What can hang from each mark
Q680: Q422 Q584
Q641: Q422 Q584 Q680
Q584: Q422
Q495: Q90 Q422 Q584 Q641 Q680
Q90: Q422 Q641

Each row was made from one small tree. The marks that hang from a mark follow it in brackets, in the order of their numbers. Every link used is in the known rows. Write each row's tree.
Known rows
Q495(Q90 Q422 Q641 Q680): .18	.04	.18	-.20	.11	.15	.22	-.26	-.17	.21	.01	-.13	-.32	-.48	-.02	-.23	-.25	-.20	-.68	.18	-.13	-.18
Q495(Q90(Q422 Q641) Q584 Q680): .16	-.55	-.04	-.03	-.11	.02	-.01	-.28	.16	.14	.03	.03	.03	-.16	-.49	-.15	-.28	-.06	-.12	.10	-.36	.02
Q680(Q422): -.03	.18	-.16	-.11	-.25	-.11	-.16	.28	.08	-.05	-.01	-.03	.13	-.01	.26	.16	.30	.10	-.04	-.27	.32	.02
Q495(Q584): -.04	-.26	-.33	.11	-.05	.01	-.40	.19	.17	-.05	-.03	.12	.49	.13	-.25	-.11	.06	.40	.02	-.11	.37	.05
Q584(Q422): -.07	-.06	.11	.13	-.12	.07	-.47	.17	-.10	.01	.01	-.06	.04	-.17	.10	-.05	-.04	.44	.03	-.05	.63	-.13
Q641(Q422): -.17	.22	.35	-.02	.06	-.19	-.24	.24	.02	.18	.01	.09	.11	-.15	.01	-.03	.08	.10	.12	-.22	.17	.11
Q90(Q422 Q641(Q584 Q680)): .10	-.18	.33	.12	.08	-.09	.20	.14	.11	.12	.11	.12	-.03	.30	.01	-.02	.00	-.18	.23	-.03	-.50	.09
Q641(Q422 Q680): -.08	.36	.42	-.17	.10	-.19	.08	.10	.05	.20	-.02	.03	-.10	-.02	.07	-.10	.02	-.03	.33	.02	-.07	.13
Q641(Q584): -.11	.04	-.12	.13	-.02	-.27	-.18	.49	-.06	-.21	-.01	.11	.23	.15	.06	.13	.23	.26	-.08	-.16	.33	-.08
Q641(Q422 Q584 Q680): -.12	.38	.16	-.17	.13	-.53	.24	.36	-.07	.06	-.02	.09	-.10	.25	.06	.10	.15	-.07	.26	-.11	-.07	-.01
Q680(Q584): -.19	-.05	-.33	.28	.01	.20	-.29	.01	-.01	-.32	-.11	-.02	.32	.06	-.03	.04	.14	.20	.10	.08	.42	.06
Q495(Q680): .01	.17	.30	-.08	-.30	-.06	-.17	.15	.08	-.04	.10	.13	.07	-.28	-.03	-.15	-.05	.03	-.11	.22	.41	.07
Q680(Q422 Q584): -.13	.10	-.64	.05	-.16	.00	-.11	.06	.02	-.30	-.10	-.09	.24	.14	.13	.28	.36	.01	.07	-.17	.39	.03
Q90(Q422 Q641(Q680(Q584))): .05	-.22	.22	.25	.08	.24	.08	-.22	.16	.05	.04	.03	.02	.20	-.01	-.13	-.05	-.20	.35	.13	-.44	.21
Q495(Q90 Q584 Q641 Q680(Q422)): .14	-.02	-.60	-.31	-.13	-.01	.18	-.42	-.10	.08	.04	-.02	-.08	-.14	-.30	.00	-.08	-.16	-.44	.01	-.07	-.16
Q641(Q422 Q584): -.22	.23	.10	-.01	.11	-.52	-.07	.50	-.13	.04	.02	.15	.12	.11	-.02	.21	.21	.05	.07	-.34	.17	-.03
Q90(Q641(Q680(Q422 Q584))): .04	.06	-.06	-.02	-.08	.16	.18	-.10	.19	-.22	-.05	-.06	.00	.17	.20	.18	.00	-.22	.18	.09	-.07	.19
Q495(Q422 Q641): .08	.08	.16	.05	.25	.21	-.04	.07	-.09	.23	.06	-.01	.07	-.11	.16	-.21	-.02	.03	-.45	-.09	.11	-.05
Q90(Q422): -.01	-.16	.21	.23	.00	.03	-.31	.13	.07	.22	.09	.10	.19	.02	-.03	-.24	.17	.16	.17	-.15	-.04	.04
Q90(Q422 Q641(Q584)): .02	-.29	.28	.25	.06	-.11	-.06	.26	.09	.07	.13	.15	.13	.20	-.03	.05	.05	-.06	.07	-.22	-.28	.05

Write each row's tree
-.06	.18	-.20	.09	-.06	.24	-.02	-.40	-.28	-.09	.17	.06	-.09	-.17	-.10	-.12	-.14	-.14	-.20	.36	.43	-.08 : Q495(Q641 Q680(Q584(Q422)))
.08	-.06	-.07	-.15	-.03	-.05	.23	.03	.02	-.18	-.14	-.17	-.24	.01	.13	.27	-.01	-.04	-.07	-.07	-.34	-.08 : Q495(Q90(Q641(Q584 Q680(Q422))))
.13	-.16	.52	.13	.04	.19	.06	-.08	.22	.21	.12	.07	-.04	.10	.05	-.21	-.09	-.15	.28	.05	-.49	.21 : Q90(Q422 Q641(Q680))
.09	.12	.04	-.14	-.09	-.16	.27	.26	.15	-.17	.03	.03	-.06	.26	.26	.30	.06	-.17	.05	-.08	-.13	.08 : Q90(Q641(Q584 Q680(Q422)))
.00	.11	-.10	-.06	-.04	-.25	.04	.30	-.16	-.12	-.03	-.03	-.14	.23	.14	.07	.08	.24	.15	.07	.32	-.18 : Q641(Q584(Q422) Q680)
-.08	.04	-.24	.08	-.02	.16	-.06	-.14	-.07	-.18	-.11	-.12	-.02	.12	.08	-.07	.00	.17	.32	.30	.37	-.02 : Q641(Q680(Q584(Q422)))
.07	-.41	.27	.19	.06	.20	-.13	-.17	.06	.10	-.05	-.08	-.07	-.20	-.06	-.07	-.12	.08	-.02	-.11	-.45	-.02 : Q495(Q90(Q422 Q641))
.03	.30	-.29	-.25	-.14	-.41	.26	.40	-.01	-.16	-.04	.01	-.06	.36	.27	.25	.32	-.04	.11	-.13	.08	-.08 : Q641(Q584 Q680(Q422))
-.04	-.10	.33	.00	.11	.10	-.11	-.09	.03	.06	-.11	-.11	-.11	-.33	-.03	.10	-.19	.06	-.08	-.13	-.29	.01 : Q495(Q90(Q641(Q422)))
.02	-.23	-.04	.06	.05	.31	-.02	-.33	-.05	-.19	-.19	-.26	-.24	-.15	.02	.08	-.24	.11	.06	.18	-.12	-.06 : Q495(Q90(Q641(Q680(Q584(Q422)))))
.11	-.46	-.22	-.06	-.14	-.10	-.12	-.17	.07	.19	-.01	.02	.08	-.15	-.52	-.23	-.10	.09	-.09	.08	-.15	-.09 : Q495(Q90(Q422) Q584 Q680)
-.02	.21	-.43	-.11	-.12	.02	.16	-.05	.06	-.24	-.10	-.10	.02	.24	.20	.10	.26	-.08	.28	.11	.15	.07 : Q641(Q680(Q422 Q584))
.00	-.06	.11	.11	.00	.29	.00	-.14	.08	-.18	-.03	-.07	-.03	.06	.11	.06	-.19	-.02	.22	.24	.09	.12 : Q90(Q641(Q680(Q584(Q422))))
.12	-.31	-.29	-.02	.06	.13	.07	-.54	-.12	.29	.12	.06	-.04	-.13	-.52	-.33	-.18	-.11	-.29	.11	-.35	-.15 : Q495(Q90(Q422) Q584 Q641 Q680)
-.15	.34	.01	.06	.27	-.20	.06	.11	-.27	.16	.12	.18	.04	.08	.01	.06	.12	-.11	-.15	-.24	.00	-.09 : Q495(Q641(Q422 Q584))
.11	-.10	.02	.01	.33	.29	.05	-.17	-.18	.20	-.09	-.23	-.18	-.27	.07	-.16	-.12	.06	-.56	-.09	-.18	-.22 : Q495(Q90 Q422 Q641)
-.18	.27	.03	-.04	.15	-.09	.10	-.09	-.03	.01	-.09	-.01	-.01	.11	-.01	-.02	.08	-.11	.43	.10	-.01	.13 : Q641(Q422 Q680(Q584))
.07	.00	-.35	.01	.16	.22	.03	-.25	.02	.09	.07	.13	.21	.23	-.18	-.26	-.05	.08	-.02	.12	.01	.02 : Q495(Q584 Q641(Q680))
-.03	-.14	.16	.16	-.06	-.05	-.17	.31	-.02	-.15	.05	.03	.06	.03	.12	.23	-.10	.15	-.08	-.12	.28	-.05 : Q90(Q641(Q584(Q422)))
.04	-.06	-.26	-.17	-.28	.08	.22	-.30	.02	-.31	-.09	-.18	-.19	-.25	-.03	.29	-.10	-.29	-.19	.16	-.07	.00 : Q495(Q90(Q641) Q680(Q422 Q584))
-.03	.29	.25	-.20	.09	.00	.18	-.42	-.26	.25	.08	.01	-.37	-.48	-.16	-.14	-.23	-.26	-.33	.14	-.23	-.11 : Q495(Q90 Q641(Q422) Q680)
.12	.13	.23	-.14	-.14	.11	.14	.06	.24	-.07	.02	-.01	-.06	.05	.25	.11	-.06	-.14	.12	.02	-.12	.19 : Q90(Q641(Q680(Q422)))
